Every row comes from one small tree of marks. The marks that hang from a mark follow it in brackets, in alphabetical order. Every link used is in the known rows. Which tree was each row made from?
Known rows:
Z(A(U(E(W))) R): |  33 | -42 |   5 | -16 | -18 | -22 | -15 | -30 | -13 | -29 | -25 |   6 |   0 |  -3 |  -1 | -21 |   5 |  12 |  -7 |  26 | -18 |   4 |  -6 |  -3 | -17 |   3 |  25 |
E(U(A) W): |  39 | -11 |  -6 |  -8 |  12 |  24 | -20 |   9 |  -6 | -21 | -15 |  14 |  -1 |  20 |  -8 | -36 |  -5 |   1 | -16 | -15 | -38 |  13 |   4 | -15 |  35 |  18 |  11 |
A(Z(R)): |  11 |  -5 |  14 | -13 | -11 |  -8 | -26 | -24 |  -1 | -18 |  -8 |   3 |  -2 | -17 |  -5 |  -7 |  10 |   0 | -17 |   8 |   3 |  33 |  -2 |  15 |   1 |   7 |  -5 |
D(E J(A(U))): |   5 | -16 | -18 |   8 |  36 |   2 | -36 | -34 |  -2 | -33 | -23 |  14 |   2 |  -4 | -15 |   6 |  22 |  -7 |   7 |  21 |  23 |  -4 |  20 |  -6 |   4 | -12 |  52 |
M(F J(C D)): |   2 |  36 | -25 | -20 |  23 |   5 | -50 |  -3 |   3 | -67 | -33 |  -3 |   1 | -19 | -17 | -22 | -18 |  -5 |  -7 | -33 |  -1 |  40 | -12 |  -5 |  26 |  -5 |   4 |
E(U W): |  25 |  -4 | -12 |  -3 |   6 |  22 | -17 |  15 |  -5 | -21 |  -5 |  20 |  13 |  12 | -15 | -43 |  -6 |  -4 | -19 | -13 | -27 |  19 |   1 | -11 |  32 |  14 |  15 |
Z(R): |  13 | -15 | -17 |  -9 |  -5 | -12 | -19 | -20 | -15 | -32 | -16 |   8 |  -2 | -16 |  -7 | -19 |   6 |   1 | -12 |   4 |   5 |  18 |  -7 |   7 | -11 |  13 |  14 |
M(J(C D)): |   6 |   3 | -23 |  -3 |  29 |  18 | -45 |   3 |  -9 | -46 | -27 | -10 |  12 | -18 |  -8 | -20 | -10 |   0 | -19 | -23 |   6 |  31 | -15 |  -2 |  13 |   2 |   1 |
M(F J(C D(E))): |   2 |  35 | -31 | -15 |  30 |  10 | -53 | -12 |   2 | -71 | -41 |  -2 |   3 | -21 | -19 | -18 | -13 |  -7 |  -5 | -26 |   1 |  34 |  -9 |  -5 |  24 |  -4 |  14 |
R(Z(A(U(E(W))))): |   8 | -31 |  11 | -12 | -15 |  -4 | -30 |   0 |   0 | -13 | -22 |  -2 |  -3 |   5 | -18 | -17 |  -4 |  16 |  -5 |  -5 | -20 |  18 |  -7 | -17 |  12 |  -3 |  17 |
A(U(E(W)) Z): |  25 | -13 |  38 |  -5 |   5 |  12 |  -8 | -32 |  18 |  -6 |   5 |  -1 |  -2 | -12 |  -4 |  -8 |  16 |  11 | -23 |  14 |  -8 |  28 |   7 | -12 |  12 |  -9 |  11 |
J(A C): |   0 | -14 | -12 |   8 |  18 |  22 | -43 |  21 | -13 | -29 | -12 | -12 | -16 | -12 |  -6 | -20 |   9 |  -8 |   6 |   6 | -23 |  29 |   8 |  -1 |  18 |  10 |   2 |
J(A(Z) C D(E)): |  -1 |  -7 |   3 |   0 |  24 |  35 | -69 |  18 |  -5 | -40 | -25 | -20 |   0 | -11 |   7 |  -3 |   9 | -11 |   3 |  22 | -27 |  33 |  13 |  13 |  35 |   3 |   9 |
J(C): |   0 |   3 | -25 |   0 |  22 |  19 | -34 |  14 |  -7 | -22 |  -4 | -13 |  -4 | -31 | -11 | -22 |  13 | -12 | -10 |   1 |  -8 |  33 |  -9 | -13 |   6 |  17 |  -3 |
R(Z(A(U(E)))): |   4 | -29 |  12 |  -9 | -13 |  -6 | -27 |  -2 |  -3 | -11 | -24 |  -4 | -10 |  -1 | -17 | -12 |  -1 |  17 |  -6 |  -3 | -13 |  19 |  -8 | -14 |   5 |  -1 |  15 |
J(A(U(E)) C D): |   9 | -21 |   4 |   3 |  29 |  34 | -48 |  22 |  -7 | -40 | -17 | -22 | -10 | -11 |   7 | -14 |   5 |   1 |   0 |  21 | -29 |  31 |   9 |  -4 |  27 |  -3 |  20 |
U(E(W)): |  26 |  -8 |   0 |  -1 |  22 |  18 |  -3 | -15 |   7 | -23 | -18 |  -4 |  -2 |  -7 |  -1 | -28 |  10 |   9 |  -7 | -23 |  -7 |   4 |  -2 | -22 |   3 |   2 |   9 |
M(F J): |   9 |  32 | -16 | -15 |  10 |  -9 | -25 | -26 |   6 | -54 | -30 |  12 |  -8 |  -8 | -23 | -22 | -14 |   3 |  -8 | -42 |  12 |  26 |  -7 |  -7 |  12 |  -5 |   8 |
R(Z(A(U))): |   0 | -27 |   9 | -12 | -20 |  -9 | -33 |   4 |  -4 | -10 | -19 |  -1 |  -7 |   2 | -20 | -12 |  -3 |  13 |  -8 |  -1 | -13 |  22 |  -8 | -11 |   9 |   1 |  16 |
M(F J(A C D)): |   3 |  25 | -15 | -14 |  21 |   8 | -57 |   2 |  -1 | -73 | -38 |  -2 |  -7 |  -5 | -13 | -21 | -20 |  -2 |   4 | -29 | -12 |  37 |  -1 |   4 |  35 | -10 |   8 |
M(F J(A(U Z(R)))): |  12 |  11 |  10 | -12 |  -2 | -14 | -34 | -37 |   3 | -57 | -29 |  16 | -14 |   2 | -20 | -11 | -14 |   8 |  -2 | -15 |  -2 |  35 |   8 |   9 |  22 | -17 |  15 |
Z(A(U(E)) R): |  29 | -41 |   5 | -14 | -16 | -24 | -12 | -31 | -16 | -28 | -26 |   3 |  -7 |  -9 |  -1 | -16 |   7 |  12 |  -7 |  28 | -10 |   5 |  -7 |  -1 | -24 |   5 |  24 |
U(A(Z(R)) E(W)): |  48 | -22 |  24 | -15 |  19 |  12 | -15 | -41 |   6 | -24 | -32 |  -9 | -17 |   1 |  11 | -10 |  13 |  16 |  -4 | -14 | -26 |   6 |   4 | -10 |   7 |   3 |  -6 |

Write each row's tree:
|  25 | -17 |  10 |   1 |  14 |  13 |   0 | -22 |   8 | -16 |  -2 |   1 |  -5 | -10 |  -7 | -19 |  13 |  11 | -19 |   5 |  -6 |  13 |   2 | -26 |   5 |  -3 |  28 |
A(U(E(W)))
|  28 | -25 |  31 |  -8 |  -2 |   1 | -12 | -44 |   7 | -17 |  -1 |   3 |   1 | -16 |  -4 |  -9 |  15 |  12 | -22 |  25 | -10 |  31 |   6 |  -1 |   4 |  -9 |  16 |
A(U(E(W)) Z(R))
|  39 |  -8 |   8 | -10 |   8 |  23 | -23 |   4 |  -2 | -16 | -12 |  13 |   0 |  20 |  -6 | -30 |  -4 |   0 | -18 | -11 | -39 |  20 |   6 |  -8 |  38 |  15 |   3 |
E(U(A(Z)) W)
|  10 | -16 |  26 | -14 |  -8 |   6 | -47 |   7 |  -5 | -38 | -23 |  -5 |  -4 |  10 |  14 |  -6 |  -3 |   4 |  -2 |   9 | -16 |  25 |  10 |  24 |  27 |  -1 |   9 |
J(A(Z(R)) D)
|  16 | -18 |  27 | -10 | -14 |  -9 | -20 | -34 |   2 | -12 |   6 |   6 |  -3 | -18 |  -8 |  -1 |  13 |   5 | -27 |  33 |   1 |  38 |   3 |   8 |   3 |  -1 |  14 |
A(U Z(R))
|   3 |  22 | -19 |  -6 |  19 |   3 | -46 | -10 |  -3 | -63 | -33 |   4 | -14 |  -9 | -22 | -23 | -14 |  -2 |   6 | -29 |  -9 |  36 |   2 |  -1 |  25 |  -7 |   5 |
M(F J(A C))
|  30 | -13 |  17 | -18 |   2 |  -2 | -26 | -28 |  -3 | -18 | -22 |  -5 | -23 |  -3 |   5 |   1 |  12 |   7 | -11 |  -2 | -11 |  18 |   0 |   2 |   5 |  15 |  -8 |
U(A(Z(R)))
|  12 | -11 |  22 |  -8 |   4 |  23 | -53 |   6 |   5 | -37 | -28 |  -3 |   5 |  16 |  11 |  -4 |   3 |   0 |   0 |   7 | -23 |  14 |  18 |  12 |  41 |  -2 |  21 |
J(A(Z) D(E(W)))
|  11 |  17 |  14 | -10 |   1 |  -8 | -32 | -31 |   8 | -52 | -26 |  14 | -16 |   3 | -20 | -11 | -13 |   8 |  -3 | -21 |  -1 |  34 |   9 |   4 |  26 | -16 |  13 |
M(F J(A(U Z)))
|  -3 |  -9 | -37 |   9 |  48 |  13 | -53 | -18 |  -8 | -39 | -27 |   3 |   6 | -17 | -16 |   0 |  22 | -17 |  14 |  17 |  14 |   6 |  15 |  -3 |   7 |  -6 |  36 |
D(E J(A C))
|  24 | -22 |  31 |  -5 |   1 |  -2 |  -9 | -47 |   3 | -15 |  -4 |   0 |  -8 | -23 |  -4 |  -3 |  17 |  13 | -22 |  29 |   1 |  32 |   4 |   2 |  -6 |  -6 |  14 |
A(U(E) Z(R))
|   2 | -15 |   8 |  -8 |   9 |  21 | -68 |  22 | -11 | -43 | -20 | -18 |  -1 | -10 |   9 | -11 |   1 |  -7 |   2 |  21 | -30 |  43 |   7 |  22 |  32 |   2 |  -1 |
J(A(Z(R)) C D)
|  -2 |  -8 | -24 |   0 |  34 |   5 | -47 |   0 |  -6 | -32 | -13 |   0 |   2 | -13 | -12 | -11 |  12 | -13 |  10 |   4 |  11 |  17 |   7 |  -2 |  11 |  -6 |  16 |
D(J(A C))
|  40 | -14 |   5 | -13 |   4 |  18 | -25 |  -3 |  -7 | -22 | -15 |  15 |   2 |  17 |  -7 | -30 |  -4 |   1 | -17 |  -6 | -40 |  21 |   5 |  -3 |  35 |  15 |   5 |
E(U(A(Z(R))) W)
|  31 |  -9 |   4 |  -6 |   9 |  12 | -19 |  -7 | -15 | -18 | -20 |   7 | -17 |   2 |  -6 | -18 |   1 |   3 | -18 |   2 | -18 |  25 |   1 |   4 |  14 |  21 |   2 |
E(U(A(Z(R))))
|   6 | -15 |  -5 |  -2 |  21 |  -5 | -30 | -16 |   0 | -26 |  -9 |  11 |  -2 |   0 | -11 |  -5 |  11 |  -3 |   3 |   8 |  20 |   8 |  13 |  -4 |   9 | -13 |  33 |
D(J(A(U)))
|  45 | -14 |  29 | -13 |  24 |  20 | -12 | -32 |  12 | -16 | -28 | -13 | -20 |   3 |  11 | -10 |  14 |  15 |  -5 | -21 | -24 |   5 |   5 | -18 |  13 |   3 |  -9 |
U(A(Z) E(W))
|   5 |  34 | -31 | -17 |  28 |  11 | -55 | -10 |   5 | -72 | -39 |   1 |  10 | -15 | -19 | -22 | -14 |  -8 |  -5 | -28 |  -7 |  32 |  -8 |  -8 |  31 |  -6 |  15 |
M(F J(C D(E(W))))
|   8 | -18 | -16 |   2 |  38 |   9 | -41 |  -9 |  -1 | -32 |  -9 |   1 |   5 | -11 | -12 | -13 |  14 |  -8 |   8 |  12 |   3 |  16 |  12 | -10 |  15 | -15 |  27 |
D(J(A(U(E(W))) C))
|  18 |  -6 | -45 |   1 |  56 |  24 | -51 | -16 |  -8 | -38 | -27 |  10 |  18 |  -9 | -20 | -15 |  15 | -19 |   2 |  10 |  -6 |   6 |   9 | -15 |  22 |   3 |  35 |
D(E(U(A) W) J(C))
|  10 | -13 | -24 |   2 |  32 |   7 | -44 | -26 |   2 | -38 | -27 |  17 |  16 |   8 | -13 |  -6 |  16 | -11 |  13 |   3 |   9 |  -9 |  20 |  -7 |  18 | -12 |  45 |
D(E(W) J(A))
|  14 |   2 | -19 |   1 |  27 |  16 | -33 | -13 | -10 | -45 | -38 |   5 |  12 |  -4 |  -9 | -15 | -10 |   5 | -22 | -23 |  13 |  15 |  -7 |   1 |  11 |   3 |  20 |
M(J(D(E(U))))
|  29 |  -4 |   8 |  -4 |  13 |  18 | -17 |  -1 | -10 | -13 | -17 |   5 | -19 |   4 |  -6 | -17 |   2 |   2 | -19 |  -4 | -17 |  24 |   2 |  -2 |  17 |  21 |  -1 |
E(U(A(Z)))
|  24 |  -5 | -23 |  -4 |  41 |  14 | -40 | -30 |   0 | -30 | -28 |  20 |  17 |   4 | -16 |  -7 |  14 | -12 |  -3 |   5 |   4 |  -1 |  13 |  -9 |  21 |  -2 |  36 |
D(E(U(A(Z)) W) J)
|   8 | -19 |  24 |  -1 |  22 |  33 | -53 |  15 |  -1 | -33 | -12 | -24 |  -9 | -12 |  10 |  -6 |   7 |   1 |  -3 |  28 | -30 |  42 |  12 |   5 |  33 |  -7 |   9 |
J(A(U(E) Z) C D)
|  17 |  -3 | -32 |   2 |  48 |  10 | -32 | -30 |  -9 | -31 | -33 |  15 |   2 |  -6 | -17 |  -2 |  16 | -10 |  -2 |   6 |  20 |  -3 |   9 |  -9 |   3 |   4 |  40 |
D(E(U(A)) J)
|  38 | -11 |  29 |  -9 |  28 |  16 |  -7 | -36 |   7 | -14 | -32 | -18 | -34 |  -8 |  11 |  -1 |  18 |  17 |  -6 | -16 |  -9 |   8 |   2 | -14 |  -2 |   7 | -11 |
U(A(Z) E)
|   4 | -15 |  -1 |   2 |  35 |   8 | -42 | -15 |   1 | -26 |  -7 |  -2 |  -1 | -17 | -11 |  -3 |  17 |  -8 |   6 |  18 |   9 |  25 |  13 |  -1 |  12 | -16 |  18 |
D(J(A(U(E) Z) C))
|   4 |  -7 |   3 |  -6 |  17 |  -6 | -37 | -15 |   3 | -24 | -12 |   9 |   0 |   0 |  -8 |  -2 |  11 |  -6 |   6 |   0 |  20 |  13 |  12 |   6 |  12 | -11 |  16 |
D(J(A(Z)))
|   1 | -13 |  -4 |   0 |  28 |   4 | -48 |  -9 |   0 | -25 |  -3 |   0 |   1 | -14 | -13 |  -2 |  15 | -12 |   4 |  21 |   9 |  28 |  12 |   1 |  16 | -13 |  18 |
D(J(A(U Z) C))
|   9 |  -2 | -33 |  -4 |  35 |   5 | -37 | -31 |   7 | -33 | -21 |  16 |  24 |  -6 | -17 |  -8 |  18 | -14 |   1 |  -1 |  20 |  -7 |   8 | -15 |  10 |  -7 |  42 |
D(E(W) J)
|  28 | -26 |  15 | -11 |  -7 |  -6 |  -9 | -11 |   2 | -14 | -17 |  -1 |  -5 |   2 |   0 | -19 |   7 |   9 |  -8 |  10 | -15 |   1 |  -4 | -21 |  -5 |   4 |  18 |
Z(A(U(E(W))))
